What can hang from each mark
reru: labutum taza
fiza: bizet labutum reru taza
taza: bizet labutum reru
bizet: fiza lepe reru taza
lepe: bizet fiza labutum reru taza
labutum: bizet fiza lepe reru taza

Every row comes from one small tree of marks. The marks that hang from a mark follow it in brackets, in alphabetical order. Every link used is in the known rows. Which tree was each row made from?
In the rows, zero is written as 128.
Known rows
labutum{lepe{bizet} reru}: [137 150 125 187 216 115 159 121 103 183  82 137 161  86 131 110 102  96
 168 145 114 101 129 140 172 123 133 111 127 109 161 145 168]
bizet{lepe{taza} reru}: [132 117  77 117 137 109 158 158 147 137 116 109 151  85 158 184 125 103
  99 176 132 105 117 115  99 131 149 136  89 130 227 112 145]
reru{labutum}: [147 137 134 108 144 135 146 107 153 122 119 137 119 110 119 147 137  93
 146 150 129 110 142 127 131 123 142 148 131 141 102 124 123]
fiza{labutum{reru} taza}: [118 143 146 126 142 115 115  87  92 142  99 136  98 118 100 109  75 148
 137  68 131 112  81 139 116 131 120 103 102 108 124 103 183]
labutum{lepe{fiza{bizet} reru} taza}: [ 88 153  96 158 123 111 144 148 117 129 108 103  79 104 164 136 119 163
 120 166 112  93 163 140 163 156 110 166 149 154  98 145 124]
bizet{lepe}: [147 132 125 137 147 128 139 127 121 108 107 137 150  95 146 154 130 114
 138 133 111 127 121 124 107 107 129 111 111 125 179 135 128]
fiza{reru taza}: [147 131 147 118 100  99 128 122 123  99 134 164 146 126  59 108 113 140
 127 113 115 146 102 131 119 100 138 111 101 105 106 126 134]
labutum{bizet fiza{taza} lepe reru}: [131 123 149 134 131 145 121 137 109 115 111 180 151 118  88 104  89 134
 150 103  80 103  89 121 140 119 114 102  91 109 146 125 179]
taza{bizet reru}: [142 144 123 121 113 114 122 150 140 131 149 125 124 165 103 143 100 126
 117 118  85 160 136 141 129 135 133 129 146 150 113 131  80]
reru{labutum{bizet{lepe taza} fiza}}: [155 175 148  65 109 101 127  89 156  90  97 160 156  98 129 135 156 102
 130 184  97 112 113  79  95  89 122 125  77 151 168 139 149]
taza{bizet labutum{fiza{reru} lepe}}: [140 146 103 109 131  72 177 142 150 141 140 178 172 117  36 123 124 100
 200 130  55 141 144 103 194  94 116  68  81 168 159  95  95]
lepe{labutum{fiza} reru}: [101 166 130 116 142  96 153 106  98 108 124 134 130 156 110 138 144 138
 165 106 105 108 114  87 128 124 111 150  97 148 135 121  96]
fiza{labutum{taza{bizet{lepe reru}}}}: [101 173  91  81 149  77 122 146 198 177  99  77  91  91 152 154  84 123
 109 125  98 141 114 115  59 131 167 109  99 174 194 112 126]
fiza{bizet labutum}: [116 129 130  96 121 116 136 116  98 157 107  84  98  85 141 105  85 158
 119  98 132  95 119 125 105 128 102 136 121 137 120 128 142]
taza{bizet labutum{lepe{reru}}}: [ 89 148 103 172 178 115 191 140 138 148 138 133 129 144  79 156 165  96
 218 158 103 130 162 119 201 166 128  89 127 155 144  79  89]
bizet{fiza{labutum} lepe taza{reru}}: [154 204 116 112 105 110  89  93  68 109 118  90 195 111 120  96  84 163
 123 150  68 135 124 115 135  74 122  99 125 133 173 126 134]
labutum{fiza{bizet{taza} reru} lepe}: [127 165 126 107 110  39 142 100  93 146 136 120 154  73 103  88 116 150
 141 160  78 114 129  88 168  84  80 124  93 160 148 162 125]
bizet{lepe taza}: [129 177 133 136 132  85 118  95 118 123 120 132 136 100 157 139 158 129
 116 168 122 135 106 108 126 110 127 113 108 133 188 145 134]
bizet{lepe{labutum{fiza} reru} taza}: [105 218 133 122 143  57 147  73  88  96 110 128 141 132 136 154 175 145
 152 150  98 120  97  72 120 106 107 138  75 153 195 137 105]
fiza{bizet{lepe reru{labutum}} taza}: [134 111 147 130 147 117 166  99 154  95 124 147  96   7 121 167 106 102
 124 158 140  56 102 128  93 124 158 167  98 140 162 174 132]
fiza{reru taza{bizet}}: [138 156 148 107 101  77 141 134 155 116 133 162 121 137  50 131 110 134
 130 104  96 170  99 130  95  98 139 110  88 130 111 125 100]
lepe{taza{labutum}}: [142 117 108 123 113 129 176 155 146 143 117 154 139 146 119 145 157  91
 140 167 142 113 135 147 179 143 131 117 116 125 142  63 140]
fiza{bizet reru{labutum}}: [164 142 152  85 130  96 164 105 146 133  99 141 113  71 110 134 111 119
 146 165 135 115 147 133 112 100 117 151 111 151  93 136 127]
taza{bizet labutum reru}: [142 136 124 139 107 124 137 149 148 127 147 160 124 159  78 135 129 112
 148 138 102 151 142 147 180 148 137 105 143 155 119  97  87]
fiza{labutum{bizet{lepe}} reru{taza}}: [194 148  95  52 132 125 122 185 129 105  65 136 198 117 113  97  66 158
 128 136  81 170 109  87  29 106 118  69  56 107 181 128 188]
reru{labutum taza}: [171 128 110 116 156 133 153 150 163 100 114 144 145 126 124 138 111  86
 143 150 103 126 149 103 114 144 141 151 115 132 103 137 144]
reru{labutum{lepe{taza}}}: [159 129  86 126 151 139 185 157 147 159 127 131 169 114 130 160 128  64
 140 176 101 100 158 131 171 120 135 153 128 125 119 108 128]
taza{bizet{fiza lepe} labutum reru}: [165 161 124 141 130 148 147 143 127  96 123 160 179 119  75 145 106 118
 168 159  56 147 148 149 170  94 145  87 119 158 177  87  91]
fiza{bizet taza}: [123 110 167 138  97 128 147 121 113 109 136 144  90  81 114 115 110 142
 110 105 131  92  98 148 116 130 117 151 124 119 102 151 131]
taza{bizet{reru} labutum{fiza lepe}}: [ 90 118  84 135 152  92 154 146 167 151 169 156 134  88  60 143 122  95
 175 142  84 101 138  85 192 146 142 102  95 188 197 113  93]
reru{labutum{bizet}}: [158 134 148  78 121 166 127 135 176 116 103 148 129 127 121 129 128 112
 133 171 138 126 135 120  99 131 138 141 116 127  95 129 143]
fiza{bizet reru{taza}}: [166 126 121 106 134  94 155 171 127 118  99 130 139  99 119 106  87 146
 125 144 104 143 138 111  94 127 100 133  93 135 125 152 151]
taza{reru}: [152 124 122 137 108 134 115 140 107 115 148 121 147 152 117 119 106 135
 112 131 105 133 139 143 148 134 130 137 159 128 111 136 116]
lepe{taza}: [139 124 104 112 105 124 160 158 134 150 119 118 145 144 141 148 130 107
 108 146 123 125 127 136 130 129 124 143 120 121 137  91 136]
lepe{labutum{reru}}: [118 175 153 150 188 115 104 120 121 168  87 167  93 137 154 140 109 161
 144 117 141 144  97 140 127 121 126 145 105 130 146 136 140]
fiza{bizet labutum reru taza}: [134 137 148  86  94  86 139 107 101 129 116 119 117  80  79  86  71 171
 123  80 120 111  94 133  87 101 112 120  97 117  95 136 153]
bizet{fiza lepe taza{labutum{reru}}}: [129 202 155 159 172 108 120  73 110 124  77 174 146  74 126 131 149 136
 183 207 130 126 123 134 195  97 122  74  91 148 215  85 179]

Which tree is each row?
[114 180 146 139 115 114 117  94 130 120 130 157 149 115  96  94 163 141
 160 196 127 134 137 120 203 104 134 102 120 148 138  93 133]	bizet{fiza taza{labutum}}
[ 88 153  93 129 167  93 126 179 212 194 143  93 101 113 138 149 104 106
 121 156  90 153 144 125 134 146 171 132 134 178 156 136  98]	labutum{lepe taza{bizet{reru}}}
[ 97 162  75 162 136 114 125 145 131 123 116 112 109 147 141 136 131 144
 124 161 102 117 163 132 163 152 130 139 148 142 107 126 123]	labutum{lepe{fiza reru} taza}
[136 120  76  54 119 138 131 178 148 151  92  86 152  94 152 140  89 137
  84 164 130 108  98  99  53 131 141 114  72 116 223 101 181]	fiza{labutum{bizet{lepe{taza} reru}}}
[110  85  99  93  92  93 191 146 146 140 133 131 112  61 114 146 132 106
 123 166 140  51 128 116 174 151 117 149  83 168 186  88 143]	lepe{taza{labutum{fiza{bizet{reru}}}}}
[138 105  91 156 175 110 166 156 165 125 108 151 158  94 102 100 125  85
 140 179 142  96 134  97 153 171 175 119 103 122 180 150 154]	lepe{bizet{reru{taza{labutum}}}}
[132 169 134  91  92  38 130  77 130 114 131 180 151 126  61  93 164 130
 162 169 110 138 122  88 187 102 112  84  80 161 150 100 136]	bizet{taza{labutum{fiza{reru}}}}
[158 107 119 124  86 126 137 114 104  92 152 169 162 144  70 107 128 108
 149 124  87  99 144 130 206 132 124 107 131 149 128 104 119]	taza{labutum{fiza} reru}
[129 150 152 121 101 108 128 113 116  90 147 183 132 133  88 110 115 142
 120  65  87 105  70 112 123  98 135 155  93 125 114 156 100]	lepe{labutum{fiza{taza}}}
[161 187 141  73 141 100 154 123 182 125 106 141 158 110  57 143 103 114
 174 160  87 167 160 118 113  60 142 123  91 175 106  97  95]	taza{bizet{fiza{reru{labutum}}}}
[158 106 159 133  68 185 107 152 129  78 143 193 146 156  61  85 123 134
 115 148 115 127 106 159 164 152 151 107 141  95  94 115 143]	fiza{taza{labutum{bizet} reru}}
[153 164 112 144 200 101 154 159 149 136  65 152 124 118 149 182  88 114
 156 123  90 165 117 114  80 137 121  98  74 145 208 122 153]	labutum{reru{taza{bizet{lepe}}}}
[185 118  92 139 108 142 171 160 113 113 116 163 179 132 121 161 139  85
 123 182 102 114 137 159 187 129 136 108 124 117 180  82 132]	bizet{lepe{taza{labutum reru}}}
[141 125 164 109  95  92 149 121 116 110 125 148 111  82  86 107 106 155
 119 116 123 118 103 144 108 103 113 133 100 117 103 152 132]	fiza{bizet reru taza}
[108 127 109 113 141 152  92 196 205 172 120 111 127 112 154 106 104 135
 101 188 122 140 133 126 116 150 168 132 133 139 151 146 154]	labutum{bizet{reru} lepe taza}
[143 106  85 149 171 123 146 166 159  99 116 166 156  76 120 152 124 100
 145 178 121 112 130  94 131 164 159 101  86 134 229 134 154]	bizet{lepe reru{taza{labutum}}}
[110 182 165 117 132 106  77 113 134 155  79 143  97 143 155 109 135 168
 115 185 155 155 101 123 111 140 116 113 102 129 154 120 188]	labutum{bizet{taza} reru}
[153 161 137  97 154 133 104 177 136 117  68 184 139 161 143 112  78 165
 130 110  86 146  87  93  82 130 111 136  61 131 159 140 175]	lepe{labutum{bizet fiza reru{taza}}}
[172 130 107 149 155 150 140 135 119 124 150 138 176 124 105 129  97  90
 156 164  76 110 168 136 192 125 142 145 172 129  96 151 107]	taza{reru{labutum{lepe}}}
[ 89  95  97 173 113 115 106 146 109 101 163 158  88  34 109 125  77 184
  79 144 123  58 103 117 144 147 134 171 121 124 149 205 123]	labutum{lepe{fiza{bizet{reru} taza}}}
[183 163 104 127 128 132 146 173 103 130 110 149 173 149 154 164 114 129
  88 150  83 139 104 148 129 103 137 159 122 108 170 130 105]	bizet{lepe{labutum taza{reru}}}
[123 121 173 132 114  99 153  84  94 108 110 159  83  69 106 125  86 138
 137  78 118  69  89 140 130 121  89 143  89 138 129 126 166]	labutum{fiza{bizet taza} reru}
[ 87 149 131  98 109 104  73 139 167 144 131 117 109 121 137 105 141 169
  85 199 165 140 103  85  96 150 148 133 104 140 178 151 153]	labutum{bizet{reru taza}}
[130 127  38 116 135 103  90 165 118  87 105 125 137  74 135 133  50 175
  76 129 100 102 110  66  62 149 143 125  74 132 218 172 163]	bizet{lepe{fiza{labutum}} reru{taza}}
[111 106 124 128 156 110 147 129 132 131 118 109 109  26 159 158 109 136
 114 161 140  83 115 117  91 130 130 143 102 148 213 165 134]	fiza{bizet{lepe reru}}
[159 218 162  60 110 142  86 183 190 149  71 154 157 162 128  80  96 191
 112 166  97 202 118 145  83  56 148 131  99 139 103 119 136]	lepe{labutum{bizet{fiza{reru}} taza}}
[148 162  55 104 126  93 113 169 126  93  92 138 122 116 124 148  62 163
  97  97  60 141 108  81  53 133 124 113  72 143 184 150 128]	reru{taza{bizet{lepe{fiza{labutum}}}}}
[129 158 150 131  92  91 113 110  89 135 150 107 107 116 148 107 119 164
  91 170 124 119 124 136 156 135 103 156 156 146 114 165 117]	fiza{bizet{taza{reru}}}
[155 143 104  96 132  89 252  97 133 123  88 104 167 128 100 153 164  27
 166 163 112  58 157 102 144 121 125 165  97 137 119  78 136]	lepe{bizet reru{labutum{fiza}} taza}
[141 166 132 110 125 191 105 190 172 145 104 115 176 130 143  86  95 137
 129 173  72 155 153 148 139  89 142 118 143 134 107 110 152]	labutum{bizet{fiza} lepe taza}
